Each row was made from one walk, in order. Every step used is in the known rows, and no mark comes twice. Write each row's walk.
(in the rows, 128 means zero)
Known rows
mevot-lora: [169 140 147 107 122 153 119 111 135  90 162 149 146 124 128 137 146  94
 172  97 115 161 121 171 111 126 109 141 145 145 118]
lora-mevot-pomit: [146 156 146 124 112 112 127 120 148 135 152 164 157 116 123 100 133  82
 124 106 149  97 112 150 149 153 109 120 117 189 150]
fizato-dimum-tazez: [139 128 160 110  98 161 146 140  87  97 138 121 163 140 157 132 119 137
 151 104 114 132 133 147 141 129 105 143 133 117 158]
lora-sufu-pomit-fizato: [156  94  99 106 131 121 145  82 132 120  77 137 162 101 124 116 109 119
 172  52 107 125  99 202 166 113 136 124 122 106 137]
luraf-tazez: [160 105 126 118 138 143 128 114 108 132 118 117 132 133 104 154 144 131
 142  91  97 132 117 121 117 117 138 122 107 161 105]
sufu-pomit-mopan-dimum: [141 123 141 122 133 117 201 137 116  94 119 136 145  93 132 148 142 140
 178  64 124 133  99 168 176 128 125 168 141 151 127]
sufu-lora-mevot-pomit: [154 158 143 134 108 104 131 126 131 118 135 168 141 107 120  90 117  70
 130  80 157  90 127 135 159 170 109 114 121 186 152]
tufu-dimum-tazez: [186 138 177 111 101 144 102 140 109  91 104 141 145 156 134 182 117 155
 154  91 138 142 119 172 107 124  76 163  88 103 149]
sufu-lora: [160 122 114 136 125 138 134 126 106 102 118 142 124 115 121 141 127 108
 139  67 125 133 143 124 148 146 113 140 129 145 135]
luraf-tufu-dimum-mopan-pomit-sufu-lora-mevot: [184 160 110 152 116  78  87 110  95 116  49 151 131  84  14 141 117 175
  95  77 114 132  83 167 148 142  60 133  82 120  79]
lora-mevot: [166 145 122 118 127 118 133 106 152 127 132 123 170 118 108 151 143 115
 126  99 129  95 106 147 150 150 121 133 112 162 151]
mopan-dimum-fizato-pomit: [133 177 132 158 102 135 170 147  65 102 150 141 137  63 107 146 132 125
 188  97 145 142  71 112 171 174  99 159 163 166 163]
mopan-pomit: [147 121  99 151 137 148 112 119 131 122 127 132 144 112 116 148 141 136
 122  90 102 119 114 134 127 126  93 153 106 156 114]
mopan-pomit-mevot-lora: [170 146 141 124 163 170  80  90 137 103 135 146 130 126  90 103 142 106
 153 106 109 144  95 192 101 122  71 135 130 153  91]
luraf-tufu-dimum-mopan-pomit-sufu: [167 136 111 154 120 117  82 117  83 119  70 154 115 101  38 153 127 195
  96  97  90 183  87 169 125 109  47 151  87 117  57]
sufu-lora-mevot-pomit-mopan-dimum: [140 171 174 119  91  86 156 152 105 104 139 159 129  64 125 117 133  98
 159  48 191  72 101 164 169 165 128 124 139 198 139]
fizato-dimum-mopan-pomit-mevot: [137 148 101 142 175 173 123 121  94 117 120 110 138 108  85  87 115 159
 101 107  84 144 107 145 133 110  92 110 133 137 127]
fizato-dimum: [146 118 129 130 103 165 147 126 111 117 141 104 133 115 140 122 133 129
 141  87 108 149 146 124 140 120 115 127 148 136 158]
dimum-mopan: [142 145  96 128 160 138 143 134 106 103 140 140 158 113 107 154 125 140
 116 105  92 157 112 136 139 126 131 133 121 135 126]
mevot-pomit-fizato-dimum-mopan: [101 129 127 104 107 154 144 157  69 118 161 127 124  84 145  68 111 122
 146  83 110 169 115 165 145 106 133  81 154 130 138]
luraf-tufu-dimum-fizato: [199 141 149 159  75 116 116 116  92 120  69 161  98 108  81 185 114 152
 158  52 108 181 118 159 136 123  84 137  89 119 151]
mopan-pomit-fizato-dimum-tazez: [120 103 136 107  90 161 116 145  76 109 126 103 154 106 153 126 122 157
 165  81 109 114  98 177 138 108 102 130 121 103 130]
pomit-fizato-dimum: [135  92 126 100  88 166 135 127  93 125 135  86 118  94 148 122 141 138
 163  61 112 149 126 161 147 108 125 102 156 112 145]
mevot-lora-sufu: [184 142 141  99 124 138  99  78 144  92 132 157 167 112 121 135 130  92
 172  74 127 133 113 192 105 123 130 125 140 140 127]
lora-mevot-pomit-sufu: [138 151 133 123 107 105 105  93 134 143 142 189 157 114  93  96 136  86
 105 126 151 112 102 163 169 164  87 118 128 189 116]
tufu-luraf-tazez: [169  88 117 118 136 142 100 123 115 126 121  96 164 136  98 159 167 138
 137  88 100 154 133 128 132 124 139  97  91 168 100]
luraf-tufu-dimum-mopan-pomit-sufu-lora: [172 134 105 165 119 108  85 121  63 101  53 164 103  91  34 142 111 185
 103  70 101 176 104 160 139 123  47 145  91 108  60]
tufu-luraf: [162 104 107 130 127 146 100 132 128 106 137 115 169 125 122 159 163 126
 129  95 117 158 144 139 155 139 111 121 105 159 130]
fizato-pomit-mevot-lora: [160 163 167 123 130 169 110 104 123 107 162 142 114 137  86  73 147  93
 187 122 150 154  88 162 113 147  54 141 183 150 122]

Write each row's walk
[179 136 151 111 175 155 144  83 151  90 123 160 146 150 101  71 128  85
 180 115  98 170 107 199 146 133  83 142 149 134 118]	sufu-pomit-mevot-lora
[142 152  73 143 131 109 128 108  98 111 113 125 181  71  53 102 113 149
  93  96 108 103 105 134 177 144 101 109 138 139 119]	fizato-dimum-mopan-pomit-sufu-lora-mevot
[177 123 116 127 178 135 136  59 145 120  62 157 158 137  95  91  99 110
 138  87 107 127 107 190 161 131 103 130 119 131 143]	lora-sufu-pomit-mevot
[160 170 120 122 193 159  97 105 120  91 139 153 151 116  69 100 130 125
 135 123  89 161  81 192 100 116  88 126 129 143  87]	dimum-mopan-pomit-mevot-lora
[183 188 149 135 112 135 100  60 118 110 115 184 144 105  59  95 108  84
 204  91 154 137  70 186 128 151  84 115 174 149 166]	dimum-fizato-pomit-mevot-lora-sufu
[172 145 119 126 124 108 136 113 134 111 113 132 153 105 102 142 134 101
 131  72 139  88 127 134 164 162 122 129 118 155 152]	sufu-lora-mevot
[142  86 104 111 131 136 165 115 125 116 110 129 142 112 136 117 130 121
 173  75  94 149 109 179 173 121 116 138 129 113 127]	sufu-pomit-fizato
[183 151 136 111 165 155  61  59 150 105 102 158 151 115  82 101 122 106
 151  84 119 116  85 217  96 116  89 120 125 152 104]	mopan-pomit-mevot-lora-sufu
[173 171 165 113 128 155  88  68 133 110 129 149 134 125  78  73 129  91
 186 103 162 133  79 185 109 140  73 128 175 147 133]	fizato-pomit-mevot-lora-sufu
[155 151 153 133  80  84 138 127 140 123 130 174 131 103 112 113 128  86
 142  48 183  73 123 152 159 148 114 114 131 190 152]	sufu-lora-mevot-pomit-mopan
[147 152 158 123  84  94 137 121 157 143 144 166 145 110 118 125 140  96
 137  72 172  83 108 164 148 135 117 118 126 195 153]	lora-mevot-pomit-mopan
[170 182 153 145 114 152 120  95 110 106 149 176 124 115  69  95 130  88
 204 111 144 163  79 160 135 155  65 131 182 154 158]	dimum-fizato-pomit-mevot-lora
[136 152 100 169  83 122 133  94  85 136 131 183 138  98  60 137 128 122
 153 117 140 153  85 115 178 168  65 146 171 155 144]	dimum-fizato-pomit-sufu
[156 173  96 167  75  84 136  91 101 132 110 182 158  81  38 124 121 101
 153  96 166 100  84 113 205 199  75 130 166 161 165]	dimum-fizato-pomit-sufu-lora-mevot
[170 114 103 132 147 121 158  80 152 107  83 153 180 125 117 115 105 111
 147  76 103 123 118 163 161 128 126 146 117 133 148]	lora-sufu-pomit
[163 154 200  73 121 101 171 112 116  47 111 174 206 106 141 135 114 120
 233  67 144 114  72 249 144 127 136 170 140 123 125]	mevot-lora-sufu-pomit-mopan-dimum-tazez
[124 123  72 122 153 140 115 137  95 115 124 121 149  81 104 146 132 161
 130  82  87 138  77 169 133 107 122 119 111 122  98]	dimum-mopan-pomit-fizato
[177 148 161 103 155 165  98  91 131 100 143 154 124 138 102 105 145  92
 161 108 119 164 107 195 113 129  88 125 149 146 112]	pomit-mevot-lora
[175 175 116 113 194 145  74  74 131  93 108 162 173 105  62 101 111 125
 134 100 103 134  71 214  97 109 108 109 123 139  97]	dimum-mopan-pomit-mevot-lora-sufu
[186 150 158  93 155 153  80  55 139 101 110 162 145 126  93 107 122  91
 162  89 129 138 100 217 106 122 108 110 144 145 124]	pomit-mevot-lora-sufu
[158 127 136 117 133 102 182 102 127  95  87 140 169  81 124 147 123 138
 177  42 136 108  91 192 171 126 147 155 135 146 135]	lora-sufu-pomit-mopan-dimum
[165 137 104 127 116 100 114  85 119 122 107 160 155 101  69 138 135 106
 111  94 141 100 114 149 182 170  97 126 132 154 122]	pomit-sufu-lora-mevot
[151 152 135 138  98 111 167 134  83 105 124 157 134  63 111 202 138 145
 179  50 138 133  89 163 167 137 142 139 139 167 155]	pomit-mopan-dimum-fizato
[180 144 142 135 119 123 120 141  88 107  85 133 109 120  81 162 118 176
 127  79  94 189 112 158 118 109  89 143  90 105 110]	luraf-tufu-dimum-mopan
[145 152 125 170  60 110 163 121 110 131 135 161 128 100  85 164 132 128
 185  64 157 124  93 118 159 137  94 151 165 159 182]	dimum-fizato-pomit-mopan
[155 164 129 121 172 176 111 112 109  91 149 119 147 106  84  69 123 132
 142 114  85 163 101 182 106 105  91 108 154 131 110]	fizato-dimum-mopan-pomit-mevot-lora
[124 106  94 112 138 144 195 136  97 102 121  99 159  95 124  84 109 146
 165  82  71 172 114 167 179 104 138 113 153  87 146]	sufu-pomit-fizato-dimum-mopan
[113 163 192 116  83 125 167 176  68  89 155 131 145 103 134 155 147 155
 197  94 182 102  65 149 147 155  87 188 157 150 135]	fizato-pomit-mopan-dimum-tazez
[115 106 149 110  72 165 131 140  85 131 158 123 102  96 165  71 126 106
 163  70 132 153 130 166 146 115 113  93 156 141 142]	mevot-pomit-fizato-dimum
